Known rows, with every step that occurs
feput fiba maden sinov zugalud: -26.3; -19.9; 50.7; -3.7; -49.3; -47.3; 16.3; 6.0; -8.8; 5.8; 15.8; 27.0; 1.1; 32.9; 12.9; 31.7; -14.3; -26.3; -1.9; 8.2; 46.9
fiba maden: 22.4; 36.5; 9.7; 1.5; 9.1; 11.6; -7.0; 27.5; 28.7; -10.4; -15.1; 21.5; 35.2; 27.7; 41.8; 19.9; 1.0; 18.3; -27.7; -6.7; -10.3
zugalud sinov maden pedid feput: -29.0; -9.2; -5.5; 4.9; 32.5; -8.0; 27.9; 9.6; -29.9; 13.8; -7.2; -16.7; -17.0; 2.2; 6.6; -57.7; -6.5; 42.7; 24.4; 22.1; 23.2
sinov maden pedid feput fiba: -48.6; 5.1; -18.6; -28.9; -31.7; -10.9; 49.6; -40.7; -20.6; 39.2; -21.8; -11.0; -14.6; 19.7; -9.1; -10.3; -33.1; 20.9; 45.0; 3.4; 29.0
sinov feput: 44.4; 16.3; -7.1; -1.0; 20.7; -22.7; -10.8; 37.9; 18.4; -2.4; -7.3; 10.9; 24.3; -27.3; 24.3; 36.6; 27.6; 21.5; -11.9; -42.7; -0.1
zugalud sinov maden pedid: 3.2; -6.2; -5.3; 7.7; 21.0; -33.3; 10.9; 36.6; -17.2; -1.9; -8.4; 23.0; -2.7; 32.1; -3.2; -39.5; 27.2; 31.7; 20.0; 27.6; 12.6
zugalud sinov maden pedid feput fiba: -46.8; -6.8; -27.0; 7.2; -22.4; 2.3; 44.4; -24.6; -34.7; 40.9; -12.1; -23.6; -27.3; -1.9; -19.9; -50.6; -19.2; 19.4; 38.4; 33.8; 43.9
zugalud sinov fiba maden: 36.3; -6.3; 12.8; 32.6; -17.9; 35.3; 5.1; 39.9; 15.6; -41.1; 6.1; 21.4; 24.2; 2.9; 7.3; -20.9; -2.3; 23.1; -22.9; 37.6; -15.1
pedid maden fiba sinov: -1.4; -5.5; 21.4; -0.9; -11.5; 28.4; -36.2; -1.4; 11.4; -42.5; 28.9; -11.3; -20.5; -19.1; -44.7; -39.3; 8.7; -15.6; 14.7; 6.5; -29.4
maden pedid feput sinov: -24.9; 20.3; -18.5; 22.7; 40.0; 7.0; 9.4; -54.2; 19.8; 51.2; -17.3; -42.1; -49.0; -11.2; 10.2; 0.6; 8.8; -10.4; -5.4; -17.5; -3.4
maden sinov zugalud: 15.4; -21.2; 44.3; 20.2; -3.6; -88.5; -10.6; 57.3; 4.3; -23.0; 15.1; 32.1; -9.2; 12.6; -1.4; 26.1; 9.1; -2.4; -6.8; -31.1; 28.3
zugalud sinov feput fiba maden: 2.8; -2.9; -13.3; 16.6; -16.3; 32.1; 10.6; -6.0; -12.2; 26.0; 13.2; -7.3; 21.8; -20.7; 20.4; -1.8; 22.1; -2.6; -7.7; 29.0; 38.5
fiba maden pedid feput: -38.6; 38.6; 15.0; -2.0; 44.9; 36.1; 18.6; -27.8; 0.6; 20.4; -18.9; -25.4; -21.3; 18.4; 59.7; -10.9; -16.7; 19.0; -6.1; 0.7; 18.0
fiba sinov feput pedid: 24.1; 4.6; -19.0; -16.7; 44.7; 27.5; -39.1; -14.7; -23.9; 3.1; -18.2; 11.3; 10.1; -25.9; 18.5; 33.3; 0.4; -33.2; -18.8; -3.5; -26.9
zugalud sinov fiba maden pedid: 5.8; -7.4; 22.5; 17.8; 6.8; 29.9; 20.3; 12.4; -4.3; -30.5; 11.7; 20.9; -13.0; 23.4; 18.5; -27.6; 8.8; 16.6; -5.7; 55.3; 2.9
feput fiba sinov maden: 8.9; -5.2; -14.3; -11.8; -50.3; -3.7; 3.8; 2.1; -26.4; -8.0; -16.7; 37.0; 34.2; 5.1; -36.0; -8.0; -24.4; -13.1; 18.6; 13.6; -7.0
maden sinov feput: 20.5; -13.5; 34.7; 17.4; 19.1; -49.0; -4.8; 36.8; -16.2; 8.3; 28.0; -12.2; -4.9; -33.9; 4.2; 25.2; 37.8; 18.2; -6.7; -41.1; 13.9
zugalud sinov fiba maden pedid feput: -23.4; -5.1; 18.8; 20.9; 16.2; 55.8; 27.0; -12.8; -12.9; -10.0; 7.1; -23.0; -32.6; -8.5; 25.4; -45.4; -25.0; 32.6; -6.1; 46.8; 13.8
zugalud sinov feput pedid: 32.9; 6.2; -32.9; 8.7; 46.5; 12.4; -26.3; 16.2; -12.0; 20.2; -15.9; -3.1; 4.1; -14.6; 14.8; 15.6; 24.3; -7.5; -18.2; 6.7; -2.5
pedid maden sinov feput fiba: -39.0; -26.2; 9.2; -14.1; -27.8; -19.9; 8.5; -29.3; -20.9; 14.5; 53.9; -49.2; -7.4; -32.6; -37.0; 3.9; 10.6; -21.6; 26.0; -12.8; 23.1
sinov fiba maden pedid: 5.7; 8.1; 26.9; -16.2; -1.2; 21.9; 24.7; 0.6; 12.8; -33.2; 1.4; 31.1; -3.3; 41.5; 23.4; 11.0; 1.6; 18.9; -2.2; 20.3; -12.1
sinov fiba maden: 37.6; 12.9; 14.6; -8.3; -31.1; 24.4; 4.7; 25.9; 31.7; -43.0; -3.9; 31.8; 40.1; 22.2; 22.6; 17.7; -11.5; 21.0; -22.3; 4.0; -27.3
maden sinov: 18.5; 9.2; 40.9; 45.6; 5.3; -45.9; -13.6; 33.7; 3.5; -6.7; 14.7; 3.8; -17.4; -5.7; -14.7; 5.1; 15.5; 13.8; -4.7; -32.7; 5.4
fiba sinov: 37.7; 16.0; 6.5; 33.2; 27.3; -2.4; -30.7; 29.8; 9.4; -25.7; -10.2; 26.9; 7.8; -22.8; -3.3; -3.7; 3.1; -7.8; -22.9; -14.6; -17.9
zugalud sinov: 46.9; 16.8; -13.7; 54.0; 19.5; -17.0; -18.6; 58.8; 24.2; -15.0; 0.0; 14.5; 7.7; -15.3; -9.1; -19.6; 24.3; 15.3; -16.0; -6.4; 9.4

Rows
18.8; -18.3; -0.1; 7.9; -30.8; -34.3; -3.6; 7.1; 10.5; -18.2; -10.5; 55.7; 3.8; -4.8; -16.1; 24.7; -26.3; -41.0; -8.0; -0.6; 25.4 | feput fiba sinov zugalud
24.9; -5.7; 5.9; -9.8; -0.8; -13.8; -14.5; 35.0; -15.1; -28.6; -15.1; 44.5; 44.1; 7.8; -10.1; -7.1; -8.8; 10.6; 1.5; 0.1; -30.8 | fiba sinov maden
-9.3; -9.7; -5.1; 7.6; -28.3; 59.9; 14.5; -43.6; 26.3; 11.2; -7.3; -33.5; 13.4; -12.3; 19.6; 8.7; -27.2; 0.7; -28.2; 6.7; -39.7 | pedid feput sinov fiba maden
-3.7; 32.7; -41.4; -35.0; 26.1; 18.7; -31.4; -18.6; 32.6; -10.6; -9.8; -12.5; 14.4; 32.5; -10.9; 14.7; -16.2; -37.2; -7.0; -4.9; -39.2 | feput pedid maden
30.8; 0.8; 21.6; -20.0; -58.9; -23.8; 6.9; 47.6; 8.9; -16.0; -3.2; 29.9; 16.2; 25.7; -25.1; 1.0; 19.6; 46.7; 39.4; -16.2; -22.2 | sinov maden fiba
-0.1; 12.6; 4.1; -34.9; 4.8; -40.4; 17.1; 22.9; -4.1; -5.1; -17.7; 33.8; 13.2; 55.8; 6.8; 4.4; 17.8; 27.8; 24.7; -7.1; -4.4 | sinov maden pedid
-10.3; 37.6; 21.3; -9.1; 39.2; 10.5; 4.0; 0.3; 10.6; -2.2; -10.4; 16.8; -5.3; 42.5; 50.9; 12.3; 15.9; 12.4; -7.0; 6.0; 7.5 | fiba maden pedid
-5.0; -12.6; -17.8; 2.9; 1.9; -30.3; -5.8; -7.3; 39.6; 24.6; -12.3; -12.8; -3.1; -11.2; 14.6; 19.7; -12.4; -16.4; -27.7; -31.7; -1.1 | pedid feput sinov zugalud
-32.8; 4.6; 4.2; -23.3; 17.1; -9.0; -33.1; -27.7; -3.1; -2.6; 16.1; -32.6; -12.2; 20.7; -30.8; 3.9; -13.6; -41.4; -2.2; -4.6; -20.2 | feput pedid maden sinov
-17.0; -18.4; 6.0; -29.4; -24.8; 6.7; -15.9; -24.1; -4.3; -38.9; 29.6; -18.0; -8.1; 14.6; -49.6; 0.4; -26.7; -35.8; 3.9; 12.7; -39.4 | feput pedid maden sinov fiba
-1.6; 20.1; -13.2; 30.8; -15.0; 33.1; 0.8; -36.8; -4.3; 22.2; -22.1; -12.4; -19.8; -55.9; -17.9; -13.0; -46.9; -16.2; -0.4; -8.0; 16.0 | pedid feput fiba sinov
5.8; -4.9; 13.0; -4.7; 27.7; -23.9; -21.9; -5.6; -25.9; 22.6; 7.8; -14.1; -13.0; -11.1; 7.6; 49.5; 18.4; -12.4; -3.5; -21.1; -4.8 | maden sinov feput pedid
-29.4; 0.6; -9.8; 5.6; 6.6; 33.6; 31.0; -33.4; -31.6; 40.3; 3.9; -11.7; -19.3; -2.2; 26.5; -11.6; 32.4; -3.3; 7.9; 44.1; 54.3 | zugalud sinov feput fiba maden pedid
-9.5; -6.9; 18.9; -19.2; 23.7; -21.1; 8.2; 8.1; -30.8; -20.0; -15.9; 40.0; 9.2; 27.7; 0.1; -19.9; 2.1; 7.4; 16.1; 13.5; -15.8 | fiba sinov maden pedid
28.9; 11.2; -28.3; -0.2; -23.4; -14.2; 10.6; 0.1; 10.9; 23.7; -2.4; 4.0; 15.9; -30.5; -6.4; 45.2; 16.6; -2.0; 9.2; -31.7; 18.0 | sinov feput fiba
-18.9; -31.1; 8.9; -54.9; -11.3; 10.3; -47.3; -25.3; 0.6; -38.0; 5.1; 14.0; -25.3; 24.7; -31.1; -6.0; -21.4; -63.9; 8.1; 27.9; -29.0 | feput pedid maden fiba sinov zugalud
16.0; -6.1; -25.4; -13.7; -30.2; -26.9; 2.7; 12.2; 23.6; 25.0; -12.0; 9.5; 45.5; 23.4; -19.0; 20.4; 18.7; 2.1; 0.4; -11.9; -44.3 | feput sinov maden
-29.7; -28.1; 18.5; -15.1; 16.6; -31.7; -15.9; 5.8; -16.8; -15.2; 51.1; -44.9; -0.4; -30.3; -11.9; -4.8; 27.0; -1.0; 1.6; -28.2; 7.2 | pedid maden sinov feput
-6.4; -2.3; -21.7; -59.1; -8.5; 32.0; -28.4; -30.4; 3.3; -0.5; 10.8; -31.2; -10.2; 3.6; -14.8; 12.9; 18.5; -18.3; 21.7; -10.5; -27.0 | sinov feput pedid maden fiba
-10.4; -10.6; -47.2; -26.8; 40.5; 30.2; -36.1; -13.6; -8.5; 4.7; 9.7; -36.1; 14.7; -10.4; -6.1; -12.3; 10.5; -29.2; -11.2; 20.4; -14.3 | zugalud sinov feput pedid maden
-60.2; -11.8; 7.3; -23.5; 26.4; 4.5; 20.4; -50.4; 4.4; 34.1; -14.0; -15.5; -24.8; 32.0; 59.2; 13.2; -11.3; -24.1; -19.7; 11.3; 22.2 | fiba maden pedid feput sinov zugalud
-42.0; -17.2; 4.9; -0.2; 6.2; -10.5; 17.9; -43.5; -22.5; 10.4; -9.3; 11.7; -51.6; -18.2; 3.2; -10.3; -44.0; -37.6; 15.6; 8.7; 54.3 | maden pedid feput fiba sinov zugalud
5.3; 15.4; -14.4; -23.2; -27.2; 24.8; 18.0; -14.0; -2.4; 21.9; -3.7; 0.6; 34.5; -6.1; 39.3; 40.3; 7.8; -2.5; -4.7; -1.2; 20.4 | sinov feput fiba maden
-15.7; -5.4; -26.7; -7.0; -16.4; -1.8; 13.5; -20.6; 6.8; 41.6; -23.8; -32.2; 30.5; -4.1; -1.4; -2.0; -14.1; 13.5; 2.1; -14.6; -29.3 | pedid feput sinov maden
13.8; -11.0; -23.1; 21.3; -33.9; 22.8; 8.3; -23.4; 38.4; 11.7; -7.9; -29.9; -3.5; -37.3; -22.9; 1.3; -22.8; -0.9; -19.8; -22.5; -38.5 | pedid feput sinov fiba
-19.9; 38.8; -10.6; 2.6; -31.5; 50.5; 20.4; -37.4; 12.1; 32.9; -21.8; -24.7; 10.2; -6.7; 24.5; 9.9; -41.0; 4.8; -4.4; -6.5; 26.6 | pedid feput fiba maden
-9.1; -32.5; 31.6; 0.4; -32.4; -21.2; -1.8; 10.9; 6.6; -56.8; 51.2; -16.8; -1.6; -9.3; -54.5; -17.9; -5.9; -5.9; 2.2; -5.0; -24.7 | pedid maden sinov fiba
28.7; -5.9; -11.8; 14.7; -9.6; -32.3; -1.1; 69.6; 1.4; -12.7; -11.2; 22.6; 41.9; 9.4; -15.5; -27.7; 10.3; 37.0; 3.9; 10.2; -8.5 | zugalud sinov maden
-13.6; 32.0; -3.2; 17.2; 44.1; -2.3; 12.8; -12.9; 10.7; 12.7; -17.5; -18.9; -42.0; -5.0; 22.9; -5.2; -8.4; 22.6; 4.6; -30.7; 16.8 | maden pedid feput
28.8; -5.3; -28.2; 36.3; -14.3; -4.6; 4.7; 13.7; -4.2; 29.2; 5.3; -10.5; 3.9; -45.6; -13.5; -3.6; 28.2; 1.0; 3.3; 2.3; 36.7 | zugalud sinov feput fiba
42.3; 7.6; 32.9; 37.2; -10.5; 16.3; -32.6; 19.6; 10.6; -23.7; 0.6; 20.1; -32.6; -22.4; -26.4; -17.0; 21.2; 1.8; 15.5; -7.6; -20.7 | maden fiba sinov
